Each row was made from one small tree. Brackets hold a mark, then the marks that hang from it, in the order of their numbers. Every link used is in the known rows. Write each row's tree.
Known rows:
[z_975 [z_650 [z_115 z_503]]]: [-0.89 -0.55 -3.77  0.23  0.18 -0.42  0.43  0.87  0.51 -1.87 -0.28 -0.14
 -2.83 -1.37  0.18  0.08 -1.39 -0.72  1.76  0.28]
[z_891 z_650]: [-0.22 -0.01 -2.69 -0.82 -0.01 -1.61  0.88  0.22  0.95 -2.02 -1.34  0.73
  0.78 -1.24  0.31 -0.33  0.46  1.27 -1.30  0.50]
[z_650 [z_115 [z_503 [z_891 z_559]]]]: [-2.81 -2.23  1.30  1.53 -0.71 -1.02  0.79  3.00 -0.98 -1.06 -0.09 -0.77
 -1.87 -3.28 -1.66  1.40 -1.21 -0.68 -1.40  1.58]
[z_582 [z_115 z_503] [z_975 z_650]]: [-2.45  1.56 -4.61 -0.66  0.48 -0.95 -0.68 -1.22  0.13 -4.54  3.81  0.28
 -0.32 -1.33  2.33  1.95 -3.48  3.10  1.04  3.21]
[z_559 z_975]: [ 0.73 -1.90 -0.79 -1.11 -1.69 -1.57 -0.64  4.89  1.01 -1.38 -2.07  1.76
 -0.42 -0.29 -1.60 -0.40 -0.47  1.72 -1.58 -0.40]
[z_975 [z_650 [z_115 z_559]]]: [ 0.69 -0.87 -3.28 -2.06  0.05  1.25  1.24  1.03 -1.76 -0.59 -0.35  0.08
 -2.09 -1.79  0.49 -0.40  2.00 -1.41  1.25 -0.71]
[z_503 [z_891 z_559 z_582]]: [-2.39 -1.74  1.01  0.67 -0.80 -1.83  3.52  2.84 -1.35 -0.18 -0.26 -0.13
  1.26 -4.00 -1.74  0.13 -3.17  0.82 -3.90  1.61]
[z_975 [z_650 z_115]]: [-0.80  0.20 -3.00 -0.60  0.15 -0.66  1.16  0.30  0.37 -0.29 -0.36 -0.59
 -0.22 -1.35 -0.24 -1.10 -0.63 -0.28  0.77 -1.00]
[z_891 [z_559 z_975]]: [-0.80 -1.17  2.54 -1.09 -1.27 -2.66 -0.83  4.49 -0.12 -1.00 -1.73  1.15
  1.20 -0.55 -0.86  0.74 -0.96  2.12 -1.30 -0.13]
[z_559 [z_975 z_650]]: [-0.16 -1.15 -1.21 -1.84 -1.03 -1.92  0.44  2.91  0.60 -1.05 -1.76  1.42
  0.57 -0.42 -0.86 -0.93 -1.49  3.08  0.06 -0.05]
[z_891 [z_582 z_115] z_650]: [-3.48  0.14 -4.60 -1.09 -0.23 -1.05  4.34 -0.20  1.11 -3.64  2.56 -0.48
  0.92 -1.51  1.43  2.37 -2.64  2.28 -0.25  0.52]
[z_975 z_650]: [ 0.02  0.42 -2.81 -1.18  0.17 -1.43  0.31  0.56 -0.10 -0.41 -1.15  0.56
  0.77 -0.55  0.07 -1.68 -1.06  1.38 -0.61  0.19]
[z_559 [z_975 [z_650 [z_115 z_503]]]]: [-1.07 -2.18 -2.19 -0.46 -1.14 -0.83  0.73  3.13  1.23 -2.47 -0.78  0.73
 -3.17 -1.15 -0.93  1.06 -1.75  0.93  2.53  0.00]
[z_650 [z_115 [z_503 [z_891 z_582] z_975] z_559]]: [-0.93 -5.95 -2.24  0.82 -2.70  1.97  5.45  5.66 -1.99 -2.01  1.51  0.92
 -5.63 -5.82 -3.31  0.84 -0.13 -1.12 -3.62  2.10]
[z_503 z_975]: [ 0.20 -1.66 -0.85 -0.05 -1.69 -1.29  0.39  3.93 -0.01 -0.65 -0.27  1.26
  0.03 -1.04 -2.28 -1.92  0.13  1.57 -4.82  0.40]
[z_582 [z_115 z_503 z_559] [z_975 z_650]]: [-0.88  0.47 -5.02 -2.17  0.29  1.03 -0.48 -0.62 -1.86 -4.66  3.83  1.02
 -2.08 -1.81  3.19  2.57 -0.69  2.16  1.77  3.46]
[z_559 [z_975 [z_650 [z_115 [z_503 [z_891 z_582]]]]]]: [-2.75 -4.38 -2.17  0.54 -2.03 -0.70  5.33  3.94  0.78 -2.34  0.21  0.42
 -3.28 -4.66 -2.84  1.34 -4.53  1.12  0.60  1.39]
[z_115 [z_503 z_891 [z_975 z_650]] z_559]: [-0.52 -4.23 -1.05 -1.07 -1.91  0.77  2.49  3.83 -3.06 -1.34  0.40  2.02
 -3.17 -3.76 -2.06 -0.96  0.68  2.50 -3.50  3.84]

Write each row's tree:
[-0.47 -5.36 -1.01  0.37 -2.49  1.63  2.39  5.58 -2.28 -1.51  0.81  1.09
 -5.11 -4.24 -3.31  0.18  2.21 -0.72 -3.66  2.15]  [z_650 [z_115 [z_503 z_891 z_975] z_559]]
[-3.61 -0.40  0.16  0.61 -0.05 -1.82  4.90 -1.03 -1.09 -1.42  2.67 -1.41
  2.14 -6.78 -1.00  1.06 -4.39  0.92 -1.42  2.25]  [z_503 [z_891 z_559 [z_582 [z_975 [z_650 z_115]]]]]
[-2.24 -2.01 -1.48  0.29 -0.71 -0.84  3.53  0.57  0.54 -1.34 -0.23 -0.72
  0.03 -4.03 -2.01  0.02  0.54  0.27 -1.85  0.66]  [z_503 [z_891 [z_650 z_115]]]
[-2.35  2.10 -3.79 -1.64  0.42 -1.31  0.09 -1.73  0.03 -3.08  3.81 -0.19
  2.35 -1.21  1.91  0.65 -2.65  3.44  0.02  1.93]  [z_582 z_115 [z_975 z_650]]
[ 1.36 -2.19 -1.60 -3.33 -1.11  0.10  0.54  3.61 -1.45 -1.24 -1.62  2.25
 -1.23 -0.95 -0.03 -0.19  1.20  2.06  0.60  0.20]  [z_115 [z_559 [z_975 z_650]]]
[ 1.40 -3.19 -1.46 -2.02 -1.75  1.09  0.55  5.29 -0.59 -1.48 -1.31  1.33
 -3.32 -1.58 -1.29  0.94  2.58 -1.20  0.33 -1.35]  [z_650 [z_115 [z_559 z_975]]]
[-1.20 -3.84 -0.50 -1.24 -1.83  1.06  4.11  3.09 -2.86  0.17  1.10  0.37
 -1.60 -4.42 -3.10 -1.56  1.83  1.01 -3.26  1.29]  [z_503 z_891 [z_975 [z_650 [z_115 z_559]]]]
[-5.78 -1.97  1.99 -1.32 -1.30 -2.13  1.40  2.91 -1.28 -2.82  2.12  0.18
  0.66 -1.48 -0.29  3.05 -4.00  5.48  0.71  3.20]  [z_582 [z_115 [z_503 [z_891 [z_559 [z_975 z_650]]]]]]
[-1.40 -1.30 -2.18 -4.12 -1.07  0.35  0.91  2.96 -1.55 -2.47  1.51  1.24
 -0.67  0.37  1.13  1.66  0.44  3.43  1.77  0.36]  [z_582 [z_115 [z_559 [z_975 z_650]]]]
[-2.92 -2.68  2.71 -0.59 -1.34 -2.53  1.07  3.63 -1.14 -1.56 -0.99  1.14
 -0.02 -2.74 -1.46  1.32 -3.18  4.04 -0.50  2.94]  [z_115 [z_503 [z_891 [z_559 [z_975 z_650]]]]]
[-1.01 -1.06 -3.65  0.51 -0.13 -0.54  1.13  0.50  1.45 -3.42 -0.59 -0.08
 -2.85 -1.91  0.30  1.51  0.17 -0.80  1.08  0.51]  [z_891 [z_650 [z_115 z_503]]]
[-1.10 -2.65 -2.76 -1.51 -1.78  1.45  0.15  4.52 -2.10 -3.51  2.89  1.51
 -3.79 -0.34  0.20  1.69  1.17  1.75 -1.95  2.16]  [z_582 [z_115 [z_503 z_975] z_559]]
[-2.08  0.08 -0.59 -0.54  0.23 -2.43  3.70 -0.01 -0.01 -2.19 -0.26 -0.07
  1.97 -2.83  1.06  1.54 -2.27  1.31 -1.13  0.81]  [z_891 z_559 z_582 z_650]
[ 1.31 -2.86 -2.34 -2.50 -1.24  0.46 -0.11  4.18 -1.29 -2.65 -1.49  2.77
 -3.90 -1.02  0.37  1.01  0.45  1.70  1.74  1.54]  [z_115 z_503 [z_559 [z_975 z_650]]]
[-4.95 -3.18  2.21  0.78 -1.81 -1.90  7.50  1.67 -0.63 -1.47  1.93 -1.15
  1.53 -6.25 -3.10  1.15 -1.88  1.81 -4.24  1.60]  [z_503 [z_891 z_559 z_582 [z_650 z_115]] z_975]
[-0.18 -2.35 -3.22 -0.47 -0.44  1.26  1.74  0.45 -2.09 -2.80  1.83  0.63
 -3.52 -5.70 -0.45  1.09  0.21 -0.35 -0.05  3.48]  [z_582 [z_975 [z_650 [z_115 [z_503 z_891] z_559]]]]
